Each row was made from one walk, in order. Every step used is in the known rows, and no mark comes twice. Write each row's walk.
In the rows, zero is written as 128.
Known rows
zimi fivem bivadev turel digar: [150 194 172 145 101  81 134 115 137  86 136 114 128 118 137 178 158 161
 106 128 153 130 143 119 115 100 140 110 149 149 134 121 118 126 189 157
 106 171 133 192 131 133 134 114 118 185 111 157  82 139 146 150 156 105
 129 100 140]
turel digar: [114 131 125 130 125  93  84 109 133 159 126 115 136 136 161  98 139 142
 136 117 129 136 128 155 144  93 129  95 150 148 176 152 134 127  84 158
 168 144 115 156 123 161 114 107 127 159 141 120  99 133 142 118 161 132
  69 105 104]
numisin pivi mafam: [ 81  79 133 127 129 189  86  84 153 136 128 107 144  97  88 111  90  94
 144 145  82 107 144 175 153 164 158 118 125 110 201 116 177 140 111 124
 133 106 134 136  98 103 132 125 138  83 127 109  96 110 152 117 159 114
 157 173 144]
zimi fivem: [125 128 136 127 142 117 134  86 116 141 138 133 142 124  90 114 141 190
 126 130 150 116 121 144 120  94 127 113 159 134 134 118 129 123 107 142
 169 136 122 115 134 130 155 120 129 128 125 120 113 198 119 133 162 112
 122  94 125]
turel digar zasa zimi fivem bivadev: [149 156 139 141 102  42 162 135 112  96 139 100 170 142 184 145 111 181
 109  85 183 207 134 100 165  92 146  87 151 135 121 105 115  86 136 145
  94 158 101 145 128 140 112  87 131 181 114 181 154 112 138 153  75 122
  86 130 108]
numisin pivi: [119  87 114 101 136 167  96 102 165 146 119 125 150 115 105 113 115 135
 123 163 107 139 141 176 158 126 149  96 155 116 172 121 178 140  82 157
 156 109 133 103 111  95 119 109 125 109 131  99 122 167 177 136 174 114
 122 142 138]
turel zimi fivem: [132 150 130 128 143 120 168  81  88 134 124 123 132 149 129 118 136 152
 120 131 172 119 105 133 134 121 109 119 146 123 124 111  93  92 134 102
 184 124 140  90 168 126 156 141 143 123 117 115 150 174 124 121 110 113
 109 101 101]
godam fivem digar zasa zimi: [142 108 113 121 127  50 161 140 114 149 174 133 173 145 138 111  92 136
 102 180 135 181 105  98 143  55 122 123  89 119  78 153  97 106 119 138
  94 132  83 104 137 165  82  77 101 142 130 177 135 114  70 145  81 104
 113  58 120]
digar fivem: [108 138 125 127 116 124 135 104 139 150 159 165 160 157 122  72 108 175
 113 168 121 160 116 143 130  32 120 104 152 121 136 142 107 145  66 162
 175 113 114 115 121 167 121 118 118 126 148 140 120 170  74 152 155 139
  94  91 139]
mafam pivi: [106  91 120 116 153 136  87 104 183 148 115 108 146 142 137 135 124 160
 140 145 107 153 107 207 108 105 151 126 128 152 147 132 149 122 102 169
 134 115 106 121 125 134 135 114 134 132 130 137 160 189 132 124 184 145
 107  99 108]
numisin turel zimi: [143 129 120 123 149 160 137 137 130 186 108 176 151 143 149 114 137  88
 108 129 106  85 103 144 135 120  99 135 117 121 128 128 122 103 164 121
 190 110 167 108 185 101 117  78 148  91 135 103 141 120 153 137 136 163
 103 162  83]
bini bivadev turel zimi fivem digar zasa: [122 194 167 112 128 109 171 163 148  78 143 111 129 105 181 168 157 168
 100 157 149  88 146 105 155 126 105 123  96 173  72 121 135 116 213  75
 103 142 139 127 140 129 104 115 145 132 117 146 161 115 106 164 104 125
 168  77 162]
bivadev bini: [ 99 101 140 110 165 143 103 102 149 143 140 164 122 146 101  91 122 150
 150 164 134  85 119 165 150  76 136 106 154 118 168 134 174 126  88 140
 118 127 104 116 103 148 101 114 147 144 139 124  64 135 133 184 189 139
 106 134 114]
bivadev turel zimi fivem: [129 177 149 133 148 139 187  84 107 122 128 152 127 129 118 151 164 126
 109 170 157  69 104 119 121 106 115 128 115 113 111 124  80 112 198  97
 161 139 147 102 159 103 153 131 141 128 117 145 141 114 114 119 128 115
 134 109 126]
fivem digar: [130  94 122 121 143 112  97 143 154 150 124 112 128 112 130 110 122 147
 123 169  96 134 106 153 120  87 128  96 107 161 130 143 175 118 102 160
 155 128  92 135 143 163  98 107  97 142 144 106  73 168 120 156 165  88
 115  52 119]
zasa zimi fivem bivadev: [190 135 147 128 122  96 154 115 116 109 137 124 150 148 150 127 112 153
 100 127 149 159  96 129 134  96 147  95 158 119 107  54 115  75 144 162
 110 145  97 107 150 104 134 115 106 153  94 170 126 189 154 154 121  97
 114  93  84]
bivadev turel zimi fivem digar: [138 158 144 147 146  98 178 130 106 113 124 132 115 113 134 181 167 124
  95 180 151  90  90 106 114 113 116 135  83 137  96 146  96 102 195 116
 138 150 146 119 165 131 140 145 113 158 123 136 102 121  92 138 107  71
 148  56 141]
zasa zimi fivem: [144 130 120 133 145  97 158  90 101 144 134 139 155 140 139 113 143 158
 109 139 155 124  85 128 127  80 141 118 156 108 126 100  91  90  96 140
 151 149 104  79 143 109 145 117 113 144 116 159 143 160 131 116 128 100
 106  93  91]
mafam fivem: [113 128 134 148 134 131 105  71 154 149 183 144 131 143 111  95 135 182
 135 128 116 134  87 150 100  84 127  95 180 140 139 125 114 153  90 157
 167 118  81 108 145 161 126 115 139 154 157 136 114 163 104 127 172 154
 116 153 117]
fivem bivadev turel digar: [155 171 167 127 105 109 111 148 174 104 128 122 118 136 161 145 140 112
 111 144 110 131 139 149 126  94 139  91 127 151 144 127 138 133 182 168
 116 152 110 196 130 136  98  99 120 168 118 158  69  93 164 150 179 126
 112 120 129]
digar zasa: [110 107 126 106 146 147 134 122 172 159 136 121 156 122 118  82 104 167
 149 140 119 125 146 158 146  84 128  77 113 144 133 138 159 149 113 147
 172 118  92 123 113 149  94  56 154 110 145 139 147 118 120 162 154 158
 112 147 133]
turel godam fivem numisin pivi: [184 113 102  87 117 123  98 107  75 124  87 127 131 143 115  83 105 104
 137 138 119 147 181 103 117 168 103 159 157  91 126 130 138 138  75 117
 119 119 148 103 105 109 135 201 114  75 107  81 155 142 168  86 107 115
 118 131 125]
digar fivem zimi: [124 138 119 144 114 143 166 130 146 125 166 147 153 180 137 114  68 115
 136 135 157 170 108 138 147  49 112 113 142 115 109 157  67 149  37 171
 174 116  94 105 129 177 109 142 103 128 152 130 148 156  78 150 104 120
 121  36 149]
numisin pivi mafam fivem zimi: [ 85  90 130 176 114 196 116  85 167  94 176 105 133 124  99 162  70  73
 160  95 123 140  95 140 131 175 152 132 156 101 156 117 104 168  56 145
 112  92  97 115 114 133 131 170 138 121 170 115 130 102 119 101 109 114
 199 169 159]
fivem numisin pivi mafam: [124  71 114 112 121 201  91 144 140 116  78 110  98 103  96 108  99 101
 149 124  66  84 163 158 130 203 142 121 110 117 179 104 188 128  89 108
 116  88 139 129 116 102 136 168 131  83 122  89 102 128 173 104 141 113
 175 171 137]
pivi mafam turel zimi fivem digar zasa: [ 81 112 136 162 159 112 176 170 123 119 117  75  94  89 114 175 127  90
 152 109 147 171 117  84 133 211 118 160   9 154  74 149 120 121 246  79
 117 127 127 147 138 161 136 114 150 163 127 140 157  58  74 154  61 152
 139 133 140]
zimi fivem numisin pivi mafam zofuge: [ 94  97 126 128 121 185 105 136  82 143 125 103  85  97  88 187 112 125
 161  93 134 116 122 151 114 216 188 134 171 174 146 118 153 127 122  71
  81 102 148 146 118 107 179 185 143 101 116  82 136 167 112  94 104 116
 187 174 161]
turel zimi fivem numisin pivi mafam: [128 109 112 132 117 177 148 114  73  85  82 102  94 120 103 152 112 106
 132 107 135  91 150 111 141 234 123 147 111 100 154  86 137  92 126  51
 128  87 177  93 141  85 184 212 146  87 105  83 146 147 145  86  69  93
 176 163 128]
turel godam fivem digar zasa: [135 114 131 112 136  52 128 119  95 142 136 111 173 121 131  77  85 126
 145 152 138 179 160  89 117  88  98 140  93 152  79 182 135 138 139 142
 123 145  93 143 103 188  94 122 128 109 138 126 139  75  84 139  80 124
 103  86 141]
digar zasa zimi fivem numisin pivi: [161 103  75 108 124 136 174 162 106 109  85 118 142 121 126 144 130 174
 111 124 163 145 153  91 162 152 154 113 132 101 119 109 132 106  74 113
 100 115 138  59 118  81 140 134 137 112 112 133 208 151 159 125  64  95
 154 164 139]
fivem numisin pivi mafam zofuge: [ 99  79 120 115 125 208  80 162 120 157 116 108  84 101 117 153  92  88
 167 111  93 112 118 182 122 216 183 119 141 176 166 125 181 137 116  84
  91  86 126 157 116 113 138 166 144  90 120  81 122 132 130  97 128 149
 170 194 148]
zasa zimi fivem bivadev turel: [184 169 165 132 126 115 179 121 136  95 142 146 140 137 135 155 142 134
  82 165 141 114  89 125 118  86 150 111 130 110  93  72  99 101 194 156
  98 155 106 119 143  86 128 103 111 164  89 199 113 133 143 151 137  96
 146 101 121]
zimi fivem digar: [123 118 129 136 137  86 124 121 113 136 131 110 127 105 113 141 133 190
 122 157 144 137 110 133 109  94 127 114 123 158 114 137 152 110 107 153
 140 143 114 126 145 157 139 130 101 158 138 108  87 205  98 148 138  64
 135  33 141]

Which walk is each row?
[132 157  98 134  83  82 116 161 100 132 117 146 108 174 172  87 132 170
 121 116 136 162 150 114 130  76 106 115 147 135 151 175 103 130  27 131
 150 123 129 141 124 186 126 175 112 155 149 118 115 159  91 120 112 124
  78  89 131]  turel digar fivem numisin
[142 121 133 122 120 131 154 103 132 134 180 141 143 178 111 133  63  87
 140 141 159 148  98 145 127  72  98 129 136  93  92 146  57 143  69 158
 142 119  95 113 155 149 111 125 101 115 133 134 136 172  89 116 112 109
 141  17 114]  godam fivem zimi
[116 216 162 118 115  74 152 144 129  90 157 128 159 126 214 151 188 159
  97 106 172 108 157 103 166  79 137 119 153 138 115 117 104 121 164 102
  87 174 138 131 101 105 103  99 138 158 109 208 176  57 137 117 127 147
 121 128 141]  bini bivadev turel digar zasa zimi fivem
[167 150 163 120 120 109 158 101 111  98 130 107 126 155 145 131 103 156
 111 123 162 151 111 135 138 143 110  99 144 135 107  67 116  78 168 118
 152 118 125 118 171 120 143 126 136 137 105 120 137 197 153 152 101 119
 115  90  95]  turel zimi fivem bivadev
[122 138  96 134 132  86 139 173 132 191 109 156 187 124 192 124 149 108
 104  94 127 136 124 103 157  83 137 133 111 126 141 168 120 113 130 152
 139 154 145 132 133 117  88  32 144 136 143 165 166  32 140 138 114 162
  72 198 102]  numisin turel digar zasa zimi
[116  90 113 130 139 187 119 164 128 105  89  98  64  94  63 177 145 103
 159 102 119 140 149 120 117 250 144 170  90 112 127 111 152 149 160  99
  95 112 165 138 108  91 170 176 124 113 109  97 140 156 153 111 126 138
 175 168 145]  zimi fivem numisin pivi mafam turel
[168 120  86 119 132 132 186 195 105 159  82 176 147 131 137 132 160 152
 109  94 143  88 131  87 120 118 122 147 102 101  74 119 111 104 140 119
 122 126 154  84 160  91 131  80 141  90 128 145 194 125 129 139  73 135
 144 173 118]  digar zasa zimi fivem numisin turel
[100 107 142 141 169 173 139 132 141 143 121 108  81 132 136 118 128  31
 165 117 107 123  99 143 132 200 108 144  49 139 128 120 111 128 225  97
 157 106 122 141 141 129 132 115 146 133 115 134 138  69 136 111 134 199
  98 163  82]  pivi mafam turel zimi
[170 157  85 145 111  79 139 185  66 155  77 164 119 145 184 153 194 134
  96  71 155 106 115  74 112 116 122 162 145 108 121 131  90  84 101 129
 119 159 181 113 169  99 151 131 104 140 125 132 135 136 145  94  90 106
  98 137  89]  zasa zimi fivem numisin turel digar
[137 204 178 104 133 142 149 115 129  87 146 143 120 142 170 136 173 149
 101 147 148  54 137 137 139 123 104 125 152 134 108  81 101 116 193  68
 138 141 160 106 147  86 138 142 140 115  97 145 149 150 148 119 154 147
 150 100 126]  bini bivadev turel zimi fivem
[116 114 111 135 101 126  89 163 115 116 120 103  66 135  95 161 126  46
 148 100 119 183 168 107 130 232 124 186 100  97 148 156 119 158 151  99
  54 120 172 181 109 123 143 169 105 132 115 115 122 112 138  75 109 153
 128 155 125]  godam fivem numisin pivi mafam turel digar
[ 96 191 163 100 116 119 103 159 194 102 153 124 149 116 203 118 165 150
 122 121 113  88 181 146 164  93 126  92 134 169 141 144 163 162 167 112
 114 154 124 175  91 138  72  74 150 135 130 162 143  65 149 139 181 187
 123 148 157]  bini bivadev turel digar zasa
[150  99  92 123 112 167  97 119 151 114 132 130  96 137 108 117 133 174
 125 125 110 143 125 137 107 165 131 108 193 119 140 112 148 152  50 135
 121  91 125  88 136 120 140 170 133 132 158  97 134 191 152 111 136 127
 152 186 140]  mafam fivem numisin pivi
[ 95  98 169 155 106 173  75  80 172  52 190 126 113 126  70 150  76 132
 141 123 117 142 118 137 148 169 176 117 199 107 186  80 185 130 119 129
  25 108 106 150  86 135 125 151 170 165 148 129  42 106 142 185 154 134
 169 252 147]  numisin pivi mafam fivem bivadev bini
[151 153 152 123 142  68 129 106 102 131 144 145 144 118 121 110 137  82
 116 195 109 105 128  95  92  80  97 170  93 129  85 176 108 144 181 140
 113 170 116 149 112 156 108 152  93 124 124 142  84  58  94 119 129  98
 121  60 146]  bivadev turel godam fivem digar
[ 69  94 136 158 116 176  84  52 158 118 183 120 134 103  75 123 102 137
 139 120  83 136 112 149 126 165 154 124 173 113 179 119 142 158  97 130
 118 103 114 125 106 126 143 139 155 121 155 124 104 103 121 103 153 134
 163 223 153]  numisin pivi mafam fivem
[102  85 128 131 174 176  87 118 147 135  91  95 122  86 110  98 121  28
 178 107  89 167 147 132 138 227 138 164  86 132 152 129 175 164 170 135
 141 130 135 152  62 102 133 164 138 115 121 104 145  21 190 100 147 185
 108 219 128]  numisin pivi mafam turel godam
[104  98 101 138 113 188 122 179 157 115 113 131  74 133  86 135 114  86
 143 126  91 180 151 116 132 197 132 169  88 107 131 137 129 172 105 120
  98  88 152 137  92 128 139 171 113 123 124 117 142 130 118 129 118 174
 144 180 163]  digar fivem numisin pivi mafam turel
[145 113 117 145 141  65 148 129  99 140 132 120 142 124 152 131 139 156
  98 154 149 143  67 107 123  78 143 127 120 138 113 117 117  77 104 157
 123 157 101  92 152 137 131 132  86 165 120 148 111 166 110 136 110  51
 118  38 105]  zasa zimi fivem digar
[ 77 117 139 156 146 117  88 144 149 150 130  96  93 112 137 124 141  66
 172  85 103 153 126 145 132 175 133 146  79 150 164 156 132 149 180 139
 134 141 122 203 105 154 120 112 127 163 133 140  98  55 132 109 163 189
  87 152 100]  pivi mafam turel digar
[126 118 121 160 112 187 103 149 141 145 128 173  93 119 101 121 142 124
 141  75  60  47 110 115  62 169 113 161 128 126 125 118 126 150 128 116
 125 102 139 142 165 135 145 129 159  97 167 114  95 107 100 103 139 163
 177 228 129]  pivi mafam fivem numisin turel
[195 120 103 104 146 157 105 184 109 173  42 164 128 120 159  72 154  93
 144  86  84  76 151 114  85 146  90 157 110 138 114 137 161 132 122 139
 179 137 160 123 140 111 120 138 137  70 132  77 137  89 180 120 134 160
 103 178 104]  fivem numisin turel godam
[137 149  93 108  83  91 127 187 105 161 120 166 136 148 130 128 141 138
 123  92 133 127 184  93 117 110  86 158 125 114 104 189 112 142 126 109
 106 129 171 164 150 145 110  72 147  93 147 121 148 115  99 124  90 162
 115 152 130]  godam fivem numisin turel digar zasa
[103 189 134 168  99 110 175 145 142 111 160 153 144 165 172 156 123  77
 123 136 168 151 115 111 142  31 123 131 125 113 125 206  35 167  65 168
 138 149 126 159 111 172 103 147  97 176 160 161 131  72  71 125 106 110
 114  61 169]  bivadev turel digar fivem zimi
[154 105  93 104 119 156 118 130 112 115  85 119 106 113  89 140 143 185
 118 130 147 121 162 133 130 166 138 122 162 108 140 105 152 120  64 123
 126 112 158  85 131  85 163 179 121 106 118  80 143 230 160 123 128  85
 162 121 144]  zimi fivem numisin pivi
[106  95 141 128 149 138  99  85 115 134 136 112 134 115  72 111 101  19
 164 128 109 184 155 116 129 212 123 198 106  96 128 138 125 170 185 122
  98 135 152 152  71 109 141 157 124 106 107 122 141  47 144  86 119 182
 113 195 133]  numisin pivi mafam turel godam fivem
[156 194 189  88 129 111 103  88 122 106 164 157 156 147 157  66 139 101
 121 160 108  82 169 134 110  88  84 154 160 131  96 108 122 161 173 101
 119 166 130 141  95 115 101 147 117  91  99 150 133  85 146  98 177 176
 121 103 132]  bini bivadev turel godam fivem
[165 129 101 119 128 155 135 170 109 156  87 172 114 125 100 140 174 171
 120 102 119  70 132 120  88 131 104 151 133 117 102 122 131 118 129 126
 154 126 176 120 172  98 156 123 127  91 136  87 122 197 139 134 139 126
 150 133 117]  zimi fivem numisin turel
[100 111 124 134 139  82 146 140 131 134 133  96 147  88 105 150 127 208
 128 144 148 150 140 118 126  88 132 102 103 170 100 163 151 124 133 143
 139 143 100 130 126 171 120  87 130 141 141 125 129 161  82 174 108  93
 142  73 167]  zimi fivem digar zasa
